Known rows, with every way that one mark hangs from another:
{P {B C V}}: [-1.83 -1.63  1.07 -0.28 -0.61 -1.53 -0.98  3.28 -1.31  0.35 -1.74 -1.02
  1.92 -0.78  2.94  0.01  0.86  2.46  0.03  0.22]
{F C {P B} V}: [-1.79 -0.14  1.65 -0.67 -1.11  1.18  1.11  0.08  0.06  2.09 -3.02  3.23
 -0.80  1.87 -1.44 -1.10 -1.31 -2.49  0.28 -0.32]
{P {B {V F}}}: [-2.14 -2.64 -2.72 -0.58 -0.03 -1.21 -1.35  1.98 -1.55 -0.79 -2.18 -0.25
  2.07 -0.44  4.17  0.62  2.22  1.19 -0.77  0.24]
{F C P {V Y}}: [ 0.02  1.70  1.17  0.30 -0.61  1.47  2.50 -2.58  2.23  1.78 -1.29  2.72
 -1.92  1.06 -4.73 -1.30 -0.95 -3.70 -0.77 -0.70]
{B C {V Y}}: [ 0.14  0.44  2.03  0.63 -0.73 -1.58  1.08 -0.02  0.53  1.00  1.48 -2.35
  0.62 -1.51 -1.82 -0.59  1.39  0.59 -1.76 -0.39]
{P {B C}}: [-0.84 -0.47  0.81  0.25  0.04 -0.72 -2.00  3.49 -0.58 -0.45 -1.14 -0.51
  1.82 -1.06  3.22  0.31 -0.13  4.29  3.44  0.43]
{Y {V {F C}}}: [ 1.46 -0.19 -3.50 -0.52  0.04  1.81 -0.98  1.63  1.26 -1.00  4.62  0.61
  1.41 -0.12 -0.41  0.32 -1.79 -0.59  0.29  0.77]
{C {F {P B}}}: [ 0.51  0.81  0.85 -0.89  0.83  0.05 -0.85  0.41 -0.41 -0.97 -3.65 -0.38
 -1.56  1.26  1.36  0.56 -3.05  0.74  0.77 -0.07]
{Y V}: [ 0.93 -0.51 -2.61 -0.21  0.48  1.93 -0.18  2.75  0.98 -0.33  1.09  1.53
  0.82 -0.12  1.30  0.33 -2.66  0.55  0.47  1.03]
{B C P {V F}}: [-0.84 -0.01  4.00  0.70 -1.47 -1.34  0.55  0.45 -3.70  2.35  6.78 -1.04
  0.91  0.36  1.10  0.49  2.96 -1.24 -0.60  0.20]
{C {F P {V Y}}}: [ 0.79  1.52  0.12 -0.26  0.98  0.46  0.63 -1.80  0.47  0.95 -2.52 -0.15
 -2.71  1.02 -1.68 -0.41 -2.73 -1.75 -2.36 -0.52]
{V {F C P} Y}: [ 2.11  1.56 -2.21  0.75  0.37  0.49 -0.18 -3.34  1.94 -2.42  2.36 -0.38
 -0.27 -0.64 -2.93  0.34  1.06 -0.80  1.05 -0.45]
{V F Y}: [ 1.65  0.68 -4.92  1.23  1.45 -0.16 -1.24 -2.31  1.43 -2.31  2.76 -1.20
  0.88 -1.99 -0.27  0.78  2.50  1.17  0.80 -0.15]
{V {F C}}: [ 0.66  0.93 -2.49 -0.40 -0.02 -0.02 -1.37 -1.32  1.35 -1.00  4.58  0.18
  1.24 -0.31 -1.05  0.50  1.91 -0.07  4.10 -0.42]
{P {B {C F} {V Y}}}: [-0.80 -0.40  0.83 -0.08  0.17 -1.75 -0.94  2.55  0.01 -0.70 -2.17 -2.70
  0.96 -1.36  1.24  0.04 -0.05  1.76 -2.52  0.09]
{Z V}: [ 0.21 -2.17 -1.20 -1.48  0.54  0.30  0.71 -1.29  1.76 -0.83  0.36  0.34
 -0.11 -0.36  0.11 -0.37  1.98  1.32  3.25  0.28]
{V F}: [ 0.47 -0.39 -3.62  0.00  0.50 -0.05 -1.93 -1.08 -0.72 -0.77  3.39 -0.06
  1.29 -0.32  1.76  0.78  1.96  1.38  3.64 -0.13]
{B C P V}: [-1.23  0.58  5.73  0.78 -1.45 -1.15  1.72  1.42 -2.54  2.85  4.03  0.03
  0.32  0.35  0.89  0.29  2.11 -1.16 -0.04  0.31]
{V {F C} Y}: [ 1.86  2.03 -3.76  0.80  0.84 -0.07 -0.74 -2.54  3.40 -2.62  3.93 -0.91
  0.82 -1.95 -3.01  0.49  2.39 -0.22  1.35 -0.39]
{F C {P {B {V Y}}}}: [-0.74  0.23  2.02 -0.66 -1.11  0.22  1.35  0.01  1.07 -0.91 -3.65  1.56
 -0.42  1.02 -1.27 -0.12 -0.52 -1.45  0.36 -0.20]
{F C {P B} {V Y}}: [-0.95  0.61  0.80  0.20 -0.56  1.14  1.53 -0.77  1.60  1.03 -3.40  2.46
 -1.10  0.71 -2.82 -1.15 -0.83 -2.71 -1.74 -0.35]

Rows:
[ 0.66  3.24  5.17  1.35  0.25 -0.17  0.40  0.85 -0.75  2.21  4.56 -0.66
 -1.26 -0.05 -1.04  0.20 -0.77 -0.49  0.35  0.24]  {B {C {F {V Y}}} P}
[ 1.56 -1.17 -3.09 -0.94  0.77  0.15  0.37 -3.22  3.51 -2.60  3.41 -1.35
  0.14 -1.53 -3.06 -0.37  3.25  0.04  1.24 -0.01]  {Z {V {F C} Y}}
[ 0.58  1.90 -1.48 -0.21  1.52 -0.10  0.06 -0.97  1.92  0.77 -1.06 -0.69
 -1.63 -0.26 -1.73 -0.26 -1.38 -1.25 -2.05 -0.50]  {C {F {V Y}}}
[ 1.55 -0.50 -2.44 -0.59 -0.26  2.18 -0.56  1.06  0.26 -0.93  3.63  0.98
  0.69  0.80 -0.39  0.22 -2.77 -0.87  0.09  0.76]  {Y {V {F C P}}}
[ 1.45 -1.41 -3.27 -0.32  0.09  2.10 -0.97  1.15 -1.14 -0.63  2.86  0.81
  0.69  0.77  1.53  0.42 -2.75  0.19 -0.24  0.95]  {Y {V {F P}}}
[-1.00 -1.61  0.43 -0.02 -0.30  0.04  0.66  0.27 -1.75 -0.55 -5.27  1.23
 -0.34  1.01  2.69  0.28 -0.35  0.63 -0.39  0.18]  {F {P {B {V Y}}}}
[-1.43 -1.96  0.84 -0.49 -0.57  0.10  0.41  0.69 -2.46  0.07 -5.02  1.67
 -0.23  1.53  3.36  0.32 -0.58  0.64  0.55  0.21]  {F {P {B V}}}
[-0.47  0.23  0.42 -0.89  0.65  0.29 -0.37 -0.01 -0.96  1.19 -3.62  0.24
 -1.93  1.68  0.65 -0.27 -3.06 -0.90 -1.59 -0.30]  {C {F {P B} V}}
[-1.25 -1.28 -1.01  0.78  0.28  0.95  0.83 -0.59 -1.26  1.35 -5.17  2.12
 -1.03  0.73  1.18 -0.69 -0.84 -0.56 -2.50  0.03]  {F {P B} {V Y}}
[-0.23  2.31 -1.00  0.37  0.15  0.65  1.73 -1.36  4.37  1.48  0.74  1.92
 -0.46 -0.89 -4.91 -1.09  0.98 -2.98 -0.33 -0.69]  {F C {V Y}}
[ 1.05  1.12  3.68 -0.05 -0.57 -1.51  1.13 -0.77 -0.13  0.73  0.25 -3.47
 -1.09 -0.29 -2.82 -0.68 -1.26 -0.56 -3.74 -0.63]  {B {C {F P}} {V Y}}
[ 0.40  0.61  0.59 -0.74  0.78 -0.37 -0.11 -0.15 -0.05 -1.14 -4.15 -1.00
 -1.66  0.86  0.61  0.38 -2.36 -0.20 -1.76 -0.19]  {C {F {P {B {V Y}}}}}
[-0.95 -1.59  2.66 -0.24 -1.05 -0.13  0.08  1.14 -2.82  0.49 -3.39  0.50
  0.00  1.29  2.54 -0.06 -1.08  1.51  0.88  0.14]  {F {P {B C V}}}
[ 0.94  1.71  3.91 -0.18 -0.32 -0.16 -0.48  0.13 -0.90  2.18  1.59 -1.45
 -1.25  0.74 -1.63 -0.81 -2.95  0.97  1.29 -0.50]  {B {C {F P V}}}
[-0.80 -0.09  0.95 -0.18  0.38 -0.83 -2.05  3.14 -0.51  0.28 -1.21 -1.33
  0.92 -0.60  2.03 -0.05 -1.22  2.99  0.99  0.18]  {P {B {C {F V}}}}
[-0.68  0.83  0.25  0.91 -0.31 -0.73  2.00 -1.45 -0.05  0.05  3.82  0.49
  0.25 -0.35 -0.63  0.96  4.39 -4.07 -2.80  0.15]  {B P {V {F C} Y}}
[-0.03  0.76  3.12  1.58 -0.79 -1.37  1.02 -0.40 -2.15  1.21  6.32 -1.82
  0.65 -0.88 -0.27  0.50  3.38 -1.29 -2.48  0.19]  {B C P {V F Y}}
[-1.56 -2.16 -3.32  0.03  0.44 -1.33 -1.04  1.41 -0.62 -1.49 -2.48 -0.86
  1.86 -1.27  3.14  0.64  2.49  1.03 -2.14  0.24]  {P {B {V F Y}}}
[-0.29 -0.81  2.43  0.08 -0.57  0.34 -0.66  1.30 -2.25 -0.04 -2.95  0.95
 -0.09  1.13  2.73  0.20 -1.81  2.77  3.28  0.27]  {F {P {B C}}}
[ 1.40 -2.04 -3.87 -0.69  1.14  0.05  0.05 -3.14  2.12 -2.44  2.59 -1.54
  0.20 -1.56 -1.05 -0.17  3.20  1.01  0.90  0.17]  {Z {V F Y}}
[-0.56 -1.22  2.20  0.14 -0.73 -0.27  0.31  0.73 -2.03  0.02 -3.56  0.17
 -0.20  0.75  1.99 -0.04 -0.92  1.41 -0.02  0.14]  {F {P {B C {V Y}}}}
[ 1.20 -0.53 -3.61  1.15  0.94  0.14 -1.30 -1.89 -0.51 -2.74 -0.17 -0.79
  0.43 -0.89  1.14  0.77  1.10  1.46 -0.17  0.06]  {V {F {P B}} Y}
[-0.83  1.00  2.05 -0.61 -1.26  1.48  2.06 -1.77  0.73  2.91 -0.91  3.55
 -1.61  2.20 -3.46 -1.31 -1.28 -3.57  1.16 -0.73]  {F C P V}
[-0.41  0.28  0.52  0.26  0.63 -0.89 -1.86  2.81  0.14 -0.29 -1.52 -1.71
  0.79 -1.21  1.34 -0.09 -1.08  2.93  0.00  0.18]  {P {B {C {F {V Y}}}}}
